Each row comes from the steps of one path. Every step used is in the known rows, and no mark comes twice. Write the path behind each row, first mark first.
Known rows
tifar -> muda -> kamu -> vafuba -> dube: [ -4.9  10.1  31.8 -19.2  -8.9  -9.9  40.3   2.8  42.4   0.1  25.4 -15.0
  -6.0  35.7  -7.9  31.8  17.0   4.4  17.5 -15.0  -4.8  -8.3  34.7  19.2
  -7.9 -46.5]
balom -> dube -> vafuba -> kamu: [ 21.2  24.3  -9.2  -8.6 -23.4 -10.4 -11.4   2.3  47.2  14.7   7.2  13.3
   8.3  15.8  -2.7  55.5  -5.4  26.4  19.8  -0.4 -14.4  -6.9  25.4   1.9
  -0.5 -17.6]
balom -> dube -> vafuba -> kamu -> muda: [ 23.2  32.3  -1.6   5.4 -33.1 -14.9 -14.4  -4.7  48.8  11.9  -3.2  -2.5
  12.5   3.3 -10.0  63.5  16.2  14.1  29.8  25.2   4.4 -18.6  28.5  -2.9
  -2.6 -31.2]
morak -> poki -> lirat -> dube -> balom: [ -2.3  15.2 -24.8 -30.9  -9.1  -4.8  22.2   4.5  29.4  -2.3  28.6   7.6
   3.5   1.9 -12.1  39.9  12.4   5.6  50.6  -5.4   4.4 -30.2 -17.3  -1.6
 -20.3 -30.2]
poki -> lirat -> dube: [  7.5  10.5  -6.7 -23.8 -20.0 -19.4  11.4   9.1  26.0  13.1  14.0  20.5
  -5.6   7.3  -5.6  40.3   3.5 -10.8  30.9   2.9  -8.9 -26.6   2.0 -18.2
 -15.4 -19.6]
tagun -> kimet -> dube -> vafuba -> kamu -> muda: [ 12.5  37.1  18.7 -37.9  13.0 -12.0   8.8 -23.7  63.6  22.9  20.7 -27.0
  11.1  11.2 -26.0  47.9  12.9   6.9  30.5  -1.6 -14.1 -27.2  24.3  11.7
  24.6 -49.6]
vafuba -> kamu: [  0.7  28.7  -9.6 -10.3  -4.6  -2.3  26.1 -14.3  28.9  11.8   7.8   0.7
 -12.8   9.5   0.8  42.2  -2.9  11.7  15.1  -9.9 -14.5 -12.6  -1.8   6.3
   8.2 -10.6]
kamu -> vafuba: [ -1.3   5.7  -2.6 -10.0 -14.8  -6.6   5.1   5.0  22.3  14.4   1.7   0.1
  -6.8   5.5  -9.6  28.0  12.6  -2.4  -2.7   0.2 -14.7  -8.9  29.8  -7.8
   6.8 -21.0]
tagun -> kimet -> dube: [ -2.3  20.8   9.3 -69.2  18.1  -9.7  23.3  -5.0  29.0  15.9  17.8 -22.9
  14.6  20.1 -27.6  16.4  -2.2   5.6  13.6 -37.2 -24.2 -10.2   2.1 -15.7
   8.3 -31.1]
tagun -> lirat -> dube -> balom: [-19.0  16.0 -25.0 -11.6 -28.1  17.6 -10.8  -1.8  20.7  -9.4  12.7  13.9
  -3.2  24.5 -26.4  25.5   9.2 -17.2  45.9 -16.7   4.3  -8.9 -22.5  -3.7
 -28.1 -25.8]
tifar -> muda -> kamu: [  6.3   2.8  -6.0  -3.5  -2.4  -0.9  41.6 -17.2  22.6  -5.0  -0.5 -25.8
   4.4  27.3  -8.2  39.4  18.3  -8.0  10.2 -15.9   7.0 -20.6   8.5  -2.0
  -2.2 -34.0]
poki -> lirat -> tagun -> kimet: [ 25.8  26.7  -9.0 -50.1   8.6 -17.4  14.3  -1.7  37.2  22.1   8.0  17.9
  28.4  -9.8 -13.0  61.3   9.3   0.3  12.6 -22.3  -6.0 -46.7   4.3 -11.5
   8.2 -19.9]
kimet -> tagun -> lirat -> dube -> vafuba -> kamu -> muda: [-11.1  18.3  -7.4  13.0 -31.6  -8.6 -12.5 -24.5  25.8  13.3  17.0   7.2
   0.4  11.7 -24.6  66.3  24.2  -9.1  24.5  16.1   9.0 -21.7  30.7  10.4
 -32.8 -34.5]
morak -> poki -> lirat -> tagun -> kimet -> dube -> vafuba -> kamu: [ 25.6  30.0   1.9 -74.3  23.1  -9.8  27.5  -1.3  73.0  33.0  38.4  -7.8
  40.1   1.1  -9.0  77.1  -9.6  30.5  25.7 -20.4 -25.5 -47.1  10.3  22.4
  15.4 -39.2]
lirat -> tagun -> kimet -> dube -> vafuba -> kamu: [ 17.2  32.2   3.9 -58.3  12.5   1.1   5.1 -13.7  71.5  34.9  38.8 -10.8
  20.0  12.7 -16.4  58.3  -5.2  30.0   8.4 -32.1 -24.5 -31.6   9.5  23.2
  20.4 -28.4]
morak -> tifar -> muda -> kamu -> vafuba -> dube -> kimet -> tagun: [-11.7  -9.2  11.2  -1.0  19.2 -28.6  73.5 -14.0  22.6  13.2  37.8 -29.2
  16.0  27.6 -24.1  40.1  45.4  38.8  -3.7 -67.7 -23.1  -7.1  55.6  31.6
   1.1 -55.4]
morak -> poki -> lirat -> tagun -> kimet -> dube: [ 14.6  25.7   2.4 -89.2  17.7 -13.2  39.2  12.4  41.8  22.5  28.8 -17.3
  44.8  -1.1 -18.1  52.2  -1.3  19.7  17.2 -28.5 -19.2 -41.6  -6.6 -13.1
  -1.0 -30.8]
lirat -> tagun -> kimet -> dube: [  3.0  30.2   6.6 -74.3   6.8  -0.2  19.3  -1.5  39.8  24.9  29.8 -23.4
  26.1   9.3 -25.0  34.8   2.7  18.9  -2.6 -40.8 -17.9 -24.9  -7.4  -8.2
   5.7 -22.6]
muda -> kamu -> vafuba: [  0.8  -2.0  -3.4  -9.2  -4.0   5.6  16.2   6.7  37.4  10.1  17.3 -23.4
   1.4  16.7 -10.8  33.1   7.4   4.7  -0.4 -20.3 -18.9  -7.3  12.7  -1.0
   4.7 -31.4]
morak -> poki -> lirat -> dube -> kimet: [  4.0  -1.8  -5.6 -25.3   2.1  -9.6  58.7   4.2  25.8  12.8  21.2  16.0
   1.1   1.7 -17.2  62.3  16.5  17.0  40.9  -6.1 -10.2 -36.0   4.6  -6.0
 -12.0 -35.9]
kimet -> tagun -> lirat -> dube: [-25.4   3.6 -16.7 -21.6 -27.4  -3.7   2.7  -2.5  -7.6   5.4  16.7   7.8
  -0.8  23.8 -27.5  36.4   9.6  -9.8   6.5 -16.2  -1.4  -3.9  10.3 -16.2
 -50.5 -17.6]
poki -> lirat -> tagun: [ 19.4  17.9 -24.7 -16.2 -18.5 -16.3  12.4   5.8  35.6  20.1   8.2  17.9
  27.8 -11.6   0.6  62.0   5.5  -6.6  -1.3  -5.2  -7.2 -38.8   6.1 -13.9
  -3.8  -5.2]
kimet -> dube: [ -4.7  14.4  -3.4 -35.5 -10.2  -5.7  20.1   4.0  28.0  15.7  15.3 -23.1
  13.3  18.4 -14.2  14.9  -3.8  -0.8  -1.2 -16.2 -24.6  -6.3   5.0 -15.6
  -2.7 -17.0]
balom -> dube -> kimet -> tagun: [ -7.8   3.9 -17.6  -1.0 -11.8 -18.6  37.2  -7.6   6.9  13.5   9.8  11.2
  26.1   6.2 -22.2  58.6  22.1  33.8 -16.5 -36.4 -16.7  -4.5  28.9 -26.7
 -26.8 -19.6]

Which path is each row?
[ 14.4  11.5 -12.5   3.4  -6.4  -4.3   3.6 -13.2  49.5  18.9   8.9   9.5
 -10.2   9.9  -3.1  55.2  -2.6   7.6  15.1   6.0 -12.5 -16.3  28.3  26.6
  16.3 -16.1] | dube -> vafuba -> kamu
[ 12.8  22.0  -4.6 -54.5   8.3  -0.9  11.3  -4.9  30.3  20.3  11.7  -0.9
   8.8  -1.5 -22.5  48.4  13.1  15.8   6.1 -25.2   2.9 -31.5  -0.8  -2.3
   7.1 -15.9] | lirat -> tagun -> kimet
[ -4.3   9.4  28.0 -28.7  -6.9  -2.0  25.7  22.8  49.1   8.4  35.9 -13.5
  -3.0  27.7 -12.8  28.0  -2.4  16.4  16.0 -24.1 -20.0   4.7  17.4  19.0
  -6.0 -34.9] | muda -> kamu -> vafuba -> dube
[ 16.3  44.2  11.6 -43.0   3.1  -5.7   1.3 -21.0  72.7  33.4  30.6 -25.4
  24.4  -0.2 -22.4  66.5  16.4  20.5  16.4  -7.1  -7.4 -41.6  15.3  18.3
  19.6 -40.1] | lirat -> tagun -> kimet -> dube -> vafuba -> kamu -> muda
[ 11.4   4.3   9.0 -53.0  17.8 -10.6   4.8  -2.6  50.1  24.5  22.9 -13.4
  17.9  19.4 -31.0  30.7  -0.9   1.5  14.0 -19.9 -22.0 -16.2  33.3   3.5
  18.0 -37.3] | tagun -> kimet -> dube -> vafuba
[-10.6  27.5  -4.2 -18.0  -7.3  -5.7  14.5   5.2  39.9  -0.2  28.3  11.0
  -0.7  17.1 -16.6  23.0   7.3   7.8  33.2 -18.3  -0.5  -0.2   0.9  21.0
  -9.8 -18.1] | vafuba -> dube -> balom
[-15.3  25.5 -24.2 -21.1  -6.2   2.5  12.4  -6.9  36.9   4.4  24.7 -19.3
  19.8  16.6 -17.8  12.3   4.5   0.1   8.7 -33.5 -21.7  -7.0 -12.0  -6.4
  -1.3 -20.9] | kimet -> dube -> balom
[-22.2  -8.8 -25.6  13.1  -2.2  -2.5  38.5 -19.1  -3.8   8.7  -0.4  15.6
  26.5  12.2 -32.2  57.3  19.2  -8.5 -13.6 -32.8 -16.5 -12.8  27.3  -9.4
 -21.7 -20.8] | dube -> kimet -> tagun -> lirat
[-19.2  -5.0 -12.7  -4.7  -3.5  -9.6  43.4 -19.7  10.0  20.7  32.6   9.9
 -11.8   7.2 -26.9  52.6  28.9  26.9  -1.7 -32.2 -10.2 -13.8  18.6  -4.3
 -24.7 -22.5] | lirat -> dube -> kimet -> tagun
[-13.8  24.1   5.9 -15.3 -12.9  -5.3   5.8   9.4  45.5   4.2  32.0  12.7
  -5.0  14.9 -12.5  19.4  13.3  10.3  24.9 -13.5 -11.1   1.8  19.4  22.5
  -3.2 -28.0] | kamu -> vafuba -> dube -> balom
[-29.7  -0.2  10.3  -2.0  -8.4 -13.5  40.6   2.0  16.9  12.5  25.0  27.5
  16.3  20.4 -28.4  50.6  17.7   5.1  -3.8 -31.0 -29.7  -1.1  55.2  11.8
 -25.0 -34.6] | kamu -> vafuba -> dube -> kimet -> tagun -> lirat
[ -3.8  34.9 -14.7 -59.3  11.0   6.9   8.2 -13.1  50.5  14.3  36.9 -18.9
  30.3   6.2 -27.1  30.3  11.7  20.3   8.9 -55.7 -13.2 -24.7 -25.3   1.2
   4.2 -26.4] | lirat -> tagun -> kimet -> dube -> balom
[ -8.1   0.1 -17.4  -1.3  -1.5 -27.3  49.1 -14.1  14.8  23.1  29.2  30.7
   7.6  -0.2 -16.2  66.7  23.6  10.5   4.2 -29.5 -21.7 -28.0  25.2 -16.2
 -25.2 -25.6] | poki -> lirat -> dube -> kimet -> tagun
[-11.1 -11.6 -18.3  -5.5 -27.6  -4.0 -17.5  -1.8  13.0  12.6  17.8  20.0
   5.9  22.2 -30.3  48.4   9.6 -13.2   7.9  -0.5   0.5 -10.2  39.9  -0.2
 -40.6 -23.9] | kimet -> tagun -> lirat -> dube -> vafuba
[  5.7  17.9  -4.2 -16.9  -2.4  -3.9   8.4  -8.7  58.5  23.7  27.3 -10.7
   7.3  21.0  -5.8  42.1 -12.2  11.1   9.0  -9.8 -32.0 -11.5  21.4  16.8
  15.5 -22.9] | kimet -> dube -> vafuba -> kamu
[-21.7   3.9  15.3   0.0   3.0 -22.0  50.8  -4.2  25.6  23.8  37.6  18.3
   0.4  10.5 -20.2  50.3  24.5  31.3 -13.8 -31.4 -29.6  -3.3  57.1  13.1
 -13.2 -30.4] | kamu -> vafuba -> dube -> kimet -> tagun
[ -1.5  10.7  -5.4 -10.3 -26.0  11.5 -15.2  -3.8  40.9  10.3  13.9  21.6
 -15.0  27.5 -16.2  51.3  -7.9  -7.4  42.6   7.6  -7.0 -16.4  12.2  19.5
 -11.3 -26.0] | tagun -> lirat -> dube -> vafuba -> kamu
[  8.0  29.3   3.3  -3.3 -13.5 -10.2   5.0 -15.7  60.3  20.9  17.7 -25.0
  11.3   9.2 -13.1  48.1   9.0   1.4  15.8  17.6 -14.9 -22.3  26.8  11.7
  13.8 -35.1] | kimet -> dube -> vafuba -> kamu -> muda
[-25.8   3.2   2.7  -7.2  -3.6 -11.3  48.0  -3.1   9.6   7.5  19.4  24.6
  20.8  21.9 -30.9  54.8  11.9   2.7   3.4 -35.7 -18.1  -1.0  36.1   8.6
 -33.2 -24.1] | vafuba -> dube -> kimet -> tagun -> lirat
[  6.2  -2.0  -5.9 -18.2  -9.8  -7.5   0.6   5.0  46.8  21.4  20.5 -13.8
  17.0  18.5 -18.8  30.0  -4.1  -4.7  -1.3  -3.2 -23.8  -9.8  37.0   2.4
   5.4 -22.3] | kimet -> dube -> vafuba
[-32.8  11.5 -34.5  -8.1 -23.7   5.8  -4.2 -15.3   1.8  -4.6  22.0  12.1
   5.8  20.2 -29.8  32.1  18.1  -7.5  20.0 -33.1   2.2  -4.9  -5.6  -7.6
 -47.4 -20.4] | kimet -> tagun -> lirat -> dube -> balom
